What can hang from each mark
maguk: domiv rorog
biso: kemuf maguk
relavut: kemuf
kemuf: biso demab genut relavut
fopu: mitukos
domiv: maguk
durebo: feko
genut: kemuf
rorog: feko
feko: durebo fopu rorog

Every row comes from one small tree of marks. The marks that hang from a mark follow it in brackets, in alphabetical order. Every link used is in the known rows. Which tree was each row made from?
Known rows
genut(kemuf(biso(maguk(rorog)) demab relavut)): [-2.21, -1.54, -1.11, -1.43, -2.99, -0.53,  0.01,  0.37, -1.86,  0.72,
  0.67, -0.59, -1.12,  4.15, -2.33,  0.51,  3.40,  1.16, -1.25,  2.02,
 -1.53, -0.90,  1.88]
maguk(domiv rorog): [-2.40,  1.89,  0.37,  2.64, -2.48, -3.06, -2.02, -3.45, -1.62,  0.05,
  2.24, -2.18, -0.77,  2.36, -0.01, -2.61,  0.52,  2.70,  0.50, -1.42,
 -1.92, -0.53,  1.96]
biso(kemuf(demab genut relavut) maguk(domiv)): [ 1.19, -3.70, -2.73, -0.89, -1.64, -0.56, -5.06,  0.59, -1.90,  4.64,
  0.18, -0.48,  2.16,  1.74, -0.63, -0.46,  2.45,  0.86,  0.03,  0.64,
 -0.66,  0.57, -1.79]
maguk(domiv rorog(feko(durebo))): [-1.75,  3.08, -0.06,  2.90, -0.82, -0.69, -1.76, -3.38, -2.67,  0.76,
  2.38, -3.47, -2.52,  2.96, -0.86, -2.16, -2.78,  2.10,  2.20, -2.25,
 -1.39, -0.51, -0.88]
rorog(feko(durebo fopu)): [-1.08,  1.29,  0.31,  2.86, -1.12,  0.54, -0.75, -2.02, -0.89, -2.38,
  3.29, -3.52, -1.35,  0.97, -1.61, -0.53, -7.64,  1.08,  3.48, -1.57,
  0.26,  0.27, -0.06]
durebo(feko(rorog)): [ 1.63,  3.54,  1.43,  2.29, -1.13, -1.48, -1.19, -1.35,  0.11, -1.11,
  1.92, -4.87, -1.04,  0.66, -1.20,  0.22, -3.74,  1.24,  1.89, -0.59,
  0.33, -0.84,  2.04]
domiv(maguk(rorog(feko(fopu)))): [-1.10,  1.08,  0.81,  2.44, -2.42,  0.04, -0.96, -2.46, -0.90, -1.02,
  3.56, -1.47, -0.91,  1.81, -1.75, -1.23, -4.42,  0.25,  1.88, -2.09,
 -3.60,  0.50,  1.51]
feko(durebo fopu): [-2.68,  0.89,  0.84,  2.49, -1.78, -1.03, -0.58, -1.82,  0.06, -3.20,
  2.52, -2.44,  0.39,  0.97, -1.25, -0.88, -6.35,  2.89,  2.92, -1.81,
  0.81, -0.26,  1.73]
maguk(domiv rorog(feko(durebo fopu))): [-2.16,  2.23, -0.76,  2.90, -0.93,  0.09, -1.05, -4.03, -2.63, -1.74,
  3.22, -3.24, -1.99,  3.20, -0.41, -1.66, -4.48,  2.10,  3.37, -3.23,
 -1.54, -0.34, -1.15]
relavut(kemuf(biso)): [-0.15, -0.39,  0.70,  2.26, -1.86, -2.11, -1.53, -2.07,  2.10,  0.08,
  1.11, -1.35, -0.41,  2.85, -1.21, -1.31, -2.00,  2.40, -0.42,  0.12,
 -0.87,  0.91,  3.78]
genut(kemuf(demab)): [-1.96,  2.31,  0.90,  1.74, -3.88, -0.48, -2.11,  0.69,  0.97, -0.16,
  1.74, -3.53, -1.17,  1.25, -1.39,  0.04, -0.13,  0.34, -0.70,  0.31,
  0.01, -0.83,  1.48]
feko(durebo fopu rorog): [-1.50,  2.41,  0.66,  2.13, -1.38,  0.13,  0.16, -1.77,  0.89, -3.78,
  2.45, -3.94,  0.32,  1.81, -0.88, -0.08, -6.19,  2.65,  3.49, -4.21,
  0.66, -1.05,  1.75]
biso(kemuf(genut relavut) maguk(rorog(feko))): [ 0.99, -2.70,  0.71, -1.21,  0.03,  0.15, -4.29, -0.42, -1.87,  3.24,
  1.97, -1.24, -1.05,  1.21, -3.44, -2.18,  0.32,  1.42,  1.63,  1.67,
 -2.45,  0.76, -1.52]
feko(durebo fopu(mitukos) rorog): [-1.00,  1.67,  0.39,  1.58, -1.83, -0.98, -0.88, -1.73, -0.08, -4.43,
  2.87, -2.09, -1.20,  0.89, -0.92, -1.42, -7.30,  2.47,  4.14, -3.91,
  1.72, -1.15,  0.54]
genut(kemuf(biso(maguk(domiv)) demab relavut)): [-0.41, -2.29, -3.08, -0.60, -3.10, -0.54, -0.72, -0.26, -1.90,  2.71,
  0.00, -0.47,  0.69,  4.42, -0.16,  1.36,  3.40, -0.25, -1.58,  1.05,
 -1.02, -0.55,  1.19]
kemuf(biso(maguk(domiv)) relavut): [ 0.02, -3.63, -2.46,  0.24, -1.95, -2.44, -0.25, -2.42, -2.73,  2.00,
  0.42,  0.49,  1.76,  3.27, -0.09, -0.10,  0.78,  1.09, -0.25,  1.11,
 -1.15,  0.50,  2.79]
feko(fopu rorog): [-0.78,  1.64,  0.60,  2.27, -2.56, -0.62, -0.10, -2.06,  1.11, -3.73,
  3.02, -3.76,  0.31,  1.15, -0.51, -0.12, -4.13,  1.32,  2.38, -3.08,
 -0.48, -0.52,  2.90]
genut(kemuf(demab relavut)): [-2.19,  0.42,  0.22,  0.48, -4.32,  0.00, -1.50,  0.18, -0.52,  0.50,
  0.99, -2.90, -0.32,  0.84, -2.37, -0.37,  1.11, -1.11, -0.57,  0.77,
  0.43, -0.69,  0.44]
durebo(feko(fopu(mitukos) rorog)): [ 1.91,  2.07,  0.35,  1.88, -1.47, -1.92, -1.59, -2.01, -0.75, -4.02,
  3.00, -2.77, -2.22, -0.08, -0.85, -0.52, -6.54,  0.90,  3.71, -1.21,
  1.27, -0.87,  0.65]
biso(kemuf(relavut)): [-1.09, -2.12,  1.14,  1.26, -1.08, -1.77, -1.97, -1.34, -0.38,  0.95,
  1.00, -1.09,  1.46, -0.48, -2.42, -1.86, -1.13,  0.93,  1.12,  0.09,
 -0.54,  0.72,  0.32]
genut(kemuf(biso)): [-1.34,  0.18,  1.56,  2.16, -2.86, -1.65, -0.61, -1.27,  1.50, -0.36,
  1.78, -1.92, -0.65,  2.81, -1.58, -0.36, -0.12,  2.53, -0.81,  1.08,
 -0.85, -0.03,  3.50]
biso(kemuf(demab genut relavut) maguk(domiv rorog)): [-0.25, -2.88, -2.25, -1.19, -1.51, -0.92, -5.08, -0.08, -2.76,  3.91,
  0.44, -0.37,  0.85,  2.68, -0.92, -1.43,  3.95,  2.09,  0.05,  0.31,
 -1.90,  0.05, -2.01]
domiv(maguk(rorog(feko))): [-0.63,  1.77,  1.52,  2.33, -2.25, -0.59, -1.53, -1.75, -1.03,  1.24,
  2.70, -1.82, -1.27,  1.50, -2.21, -1.83, -2.75,  0.29,  0.70, -1.12,
 -3.46,  0.48,  1.73]

Write each row's tree
[ 1.07, -1.99, -0.50, -0.07, -1.33, -0.96, -5.28,  2.48,  0.32,  2.53,
  1.30, -1.14,  0.75,  0.86, -1.42,  0.05, -0.45,  2.59,  0.04,  1.46,
 -0.53,  0.50,  0.08]	biso(kemuf(demab genut) maguk)
[ 0.57, -1.17, -2.73, -0.12, -2.27, -1.11, -4.44, -0.73, -0.11,  2.95,
  0.53, -0.57, -0.90,  6.00,  0.19, -0.80,  3.00,  3.69, -1.52,  0.42,
 -2.26,  0.24,  1.39]	relavut(kemuf(biso(maguk(domiv rorog)) demab genut))
[-1.74, -1.57, -0.97,  0.79, -4.32, -0.41, -0.46, -0.45, -0.77,  0.12,
  0.45, -1.70, -0.03,  2.58, -2.13,  0.46,  1.81, -0.05, -1.33,  1.89,
  0.11,  0.27,  1.05]	genut(kemuf(biso demab relavut))
[ 1.11, -2.03,  1.36,  0.09, -0.36, -1.74, -4.83,  1.07,  1.28,  2.43,
  1.83, -0.93,  0.95,  0.65, -1.67, -1.07, -1.08,  3.55,  0.74,  1.24,
 -0.96,  0.48,  1.53]	biso(kemuf(genut) maguk)
[-1.25,  1.57, -1.43,  1.13,  0.12,  0.35, -0.92, -2.51, -2.80, -0.58,
  2.93, -2.31, -1.85,  3.74, -0.13, -0.61, -4.56,  1.87,  3.39, -2.71,
 -2.04, -1.02, -0.14]	biso(maguk(domiv rorog(feko(durebo fopu))))
[ 1.59, -2.26, -1.54, -0.26, -2.51, -0.74, -4.05,  1.31,  1.45,  2.22,
  0.58, -0.96, -0.25,  3.76, -1.09,  0.39, -0.16,  2.64, -1.37,  2.08,
 -0.46,  0.93,  2.40]	relavut(kemuf(biso(maguk) demab genut))
[-0.86, -2.38, -1.51, -1.01, -3.12, -0.18, -0.22,  1.06, -1.10,  1.39,
  0.38, -0.75,  0.15,  3.15, -1.92,  1.51,  1.74,  0.07, -1.30,  2.37,
 -0.34, -0.43,  2.11]	genut(kemuf(biso(maguk) demab relavut))
[ 0.23, -1.26, -1.16, -0.65, -2.29, -0.99, -3.89,  0.62,  0.65,  1.60,
  0.93, -0.80, -1.48,  4.81, -1.51, -0.59,  1.35,  4.00, -1.35,  1.78,
 -1.63,  0.35,  2.22]	relavut(kemuf(biso(maguk(rorog)) demab genut))
[-0.99,  2.36, -0.15,  2.94, -1.98, -1.40, -2.15, -3.63, -2.57,  0.88,
  2.92, -3.28, -2.54,  2.38, -0.52, -2.19, -0.71,  0.90,  1.01, -1.02,
 -2.47,  0.02,  0.18]	maguk(domiv rorog(feko))
[ 0.49, -0.75, -2.16,  0.88, -0.34, -1.72, -3.21,  0.72, -1.11,  2.92,
  0.76, -0.78,  1.09,  2.05,  0.90,  0.70, -0.10,  1.17,  0.00, -1.14,
 -1.47, -0.25,  0.18]	biso(kemuf(demab) maguk(domiv))
[-0.60,  0.59,  0.09,  2.30, -1.49, -0.58, -1.81, -1.96, -1.83, -3.12,
  3.56, -1.61, -2.90,  0.00, -1.77, -1.79, -8.69,  0.83,  4.10, -1.22,
  1.35,  0.10, -1.27]	rorog(feko(durebo fopu(mitukos)))
[ 1.20,  2.74,  0.66,  2.43, -1.17, -0.87, -0.54, -2.03,  0.27, -3.45,
  2.82, -4.67, -0.68,  0.85, -0.75,  0.69, -5.35,  1.14,  3.10, -1.59,
  0.11, -0.72,  1.83]	durebo(feko(fopu rorog))
[ 0.21, -1.26,  0.12,  1.72, -2.41, -1.23, -5.53,  0.98,  0.61,  1.38,
  1.45, -2.12,  0.56,  0.33, -1.63, -0.97, -0.38,  2.61,  0.11,  0.89,
  0.10,  1.17, -0.89]	biso(kemuf(demab genut))
[ 0.79, -1.41, -0.92,  1.52, -3.64, -0.93, -4.42, -0.17,  1.75,  1.08,
  0.82, -1.85, -0.55,  3.23, -1.44, -0.77, -0.14,  2.78, -1.38,  1.61,
  0.08,  1.52,  1.52]	relavut(kemuf(biso demab genut))
[-1.28,  0.97,  0.63,  1.73, -1.59, -0.12, -1.63, -2.19, -2.06, -1.83,
  3.35,  0.15, -2.33,  1.37, -2.20, -2.44, -7.55,  1.43,  3.62, -3.05,
 -1.44, -0.18, -0.80]	domiv(maguk(rorog(feko(durebo fopu(mitukos)))))
[ 0.01, -2.84, -0.71, -0.90, -1.11,  0.38, -1.90, -1.27, -3.19,  1.63,
  1.58, -1.10, -1.40,  3.71, -3.62, -1.31, -1.23,  3.21,  1.61,  2.29,
 -0.82,  0.65, -0.34]	kemuf(biso(maguk(rorog(feko(durebo)))) genut relavut)
[ 1.36, -1.58, -3.56,  0.72, -2.55, -0.54, -3.70, -0.93, -3.49,  2.65,
  2.02, -1.63, -2.08,  5.13, -0.15,  0.06,  1.87,  2.27, -0.57,  1.69,
 -2.34,  0.91, -0.45]	kemuf(biso(maguk(domiv rorog(feko))) demab genut)
[-0.49,  0.25,  0.57,  1.95, -2.62, -0.97, -1.92, -2.42, -1.89, -1.73,
  3.87,  0.34, -2.44,  0.80, -1.92, -2.51, -5.52,  0.05,  2.49, -1.87,
 -2.46,  0.44,  0.31]	domiv(maguk(rorog(feko(fopu(mitukos)))))
[-0.09, -3.16,  1.38,  0.62, -1.96, -1.35, -4.47, -0.96,  0.13,  2.08,
  1.27, -1.16,  1.69, -0.31, -2.96, -2.65,  0.11,  2.19,  0.97,  1.23,
 -0.08,  1.33, -0.57]	biso(kemuf(genut relavut))
[-1.54,  0.34, -2.03,  0.22, -2.53, -1.15, -1.17, -0.43, -1.30,  1.50,
  0.98, -1.05, -1.40,  5.85,  0.35,  0.89,  3.77,  2.44, -1.63,  0.03,
 -2.65, -1.34,  2.07]	genut(kemuf(biso(maguk(domiv rorog)) demab))
[-0.79, -2.46,  0.35, -0.86, -2.18, -0.85,  0.21, -0.37, -0.08,  1.33,
  0.85, -0.34,  0.40,  2.95, -2.21,  0.34,  1.04,  0.93, -0.68,  2.20,
 -0.93, -0.43,  3.43]	genut(kemuf(biso(maguk) relavut))
[ 0.81, -1.20, -0.74, -0.02, -1.51, -1.75, -4.14, -2.16,  0.77,  3.10,
  1.09, -0.28, -0.68,  5.81, -0.17, -1.98,  2.38,  4.48, -0.84,  0.19,
 -2.83,  0.16,  2.74]	relavut(kemuf(biso(maguk(domiv rorog)) genut))
[-0.41, -3.66, -2.79, -0.35, -2.99, -1.61, -0.07,  0.36, -2.72,  0.63,
  0.31, -0.06,  0.92,  2.26, -1.46,  1.19, -0.25,  0.48, -0.74,  2.64,
  0.18,  0.68,  2.32]	kemuf(biso(maguk) demab relavut)
[-0.70, -0.02,  0.11,  0.68,  0.74, -2.72, -2.64, -1.44, -0.90,  2.33,
  1.53, -0.36,  0.20,  2.76,  0.17, -1.49,  0.70,  3.16,  0.75, -1.56,
 -3.20, -0.80,  1.32]	biso(kemuf maguk(domiv rorog))
[-0.57, -3.09, -0.67, -1.70, -1.60, -0.64, -4.40,  1.23, -1.82,  2.50,
  0.91, -0.51,  0.35,  1.42, -2.68, -1.34,  2.28,  2.30,  0.35,  1.66,
 -1.17,  0.15, -1.07]	biso(kemuf(demab genut relavut) maguk(rorog))
[-1.32,  1.62, -0.85,  3.07, -2.09, -0.76, -1.52, -4.31, -2.43, -1.39,
  3.70, -3.03, -2.18,  2.65,  0.06, -1.73, -2.39,  0.75,  2.23, -2.03,
 -2.63,  0.15, -0.02]	maguk(domiv rorog(feko(fopu)))
[-1.72, -1.39, -2.61, -0.98, -2.88, -0.72, -0.63, -0.92, -2.78,  2.11,
  0.26, -0.37, -0.61,  5.35, -0.59,  0.35,  4.97,  0.87, -1.50,  0.73,
 -2.18, -1.11,  1.04]	genut(kemuf(biso(maguk(domiv rorog)) demab relavut))
[-0.05, -2.96, -0.38, -1.08, -0.61, -1.45, -4.62, -1.49, -1.73,  3.98,
  1.02,  0.06,  1.06,  2.48, -1.27, -2.70,  3.23,  3.08,  0.82,  0.05,
 -2.47, -0.01, -0.65]	biso(kemuf(genut relavut) maguk(domiv rorog))
[ 0.21, -2.73, -2.80, -0.30, -0.81, -1.16, -2.71,  0.15, -2.42,  3.54,
 -0.01, -0.20,  1.86,  1.54, -0.06,  0.25,  1.10, -0.36,  0.20, -0.43,
 -1.04,  0.04, -0.93]	biso(kemuf(demab relavut) maguk(domiv))
[ 0.67, -3.92, -1.16, -1.37, -1.76, -0.48, -4.63,  1.96, -1.05,  3.12,
  0.56, -0.69,  1.58,  0.42, -2.31, -0.32,  0.82,  1.10,  0.23,  1.93,
 -0.10,  0.75, -0.95]	biso(kemuf(demab genut relavut) maguk)
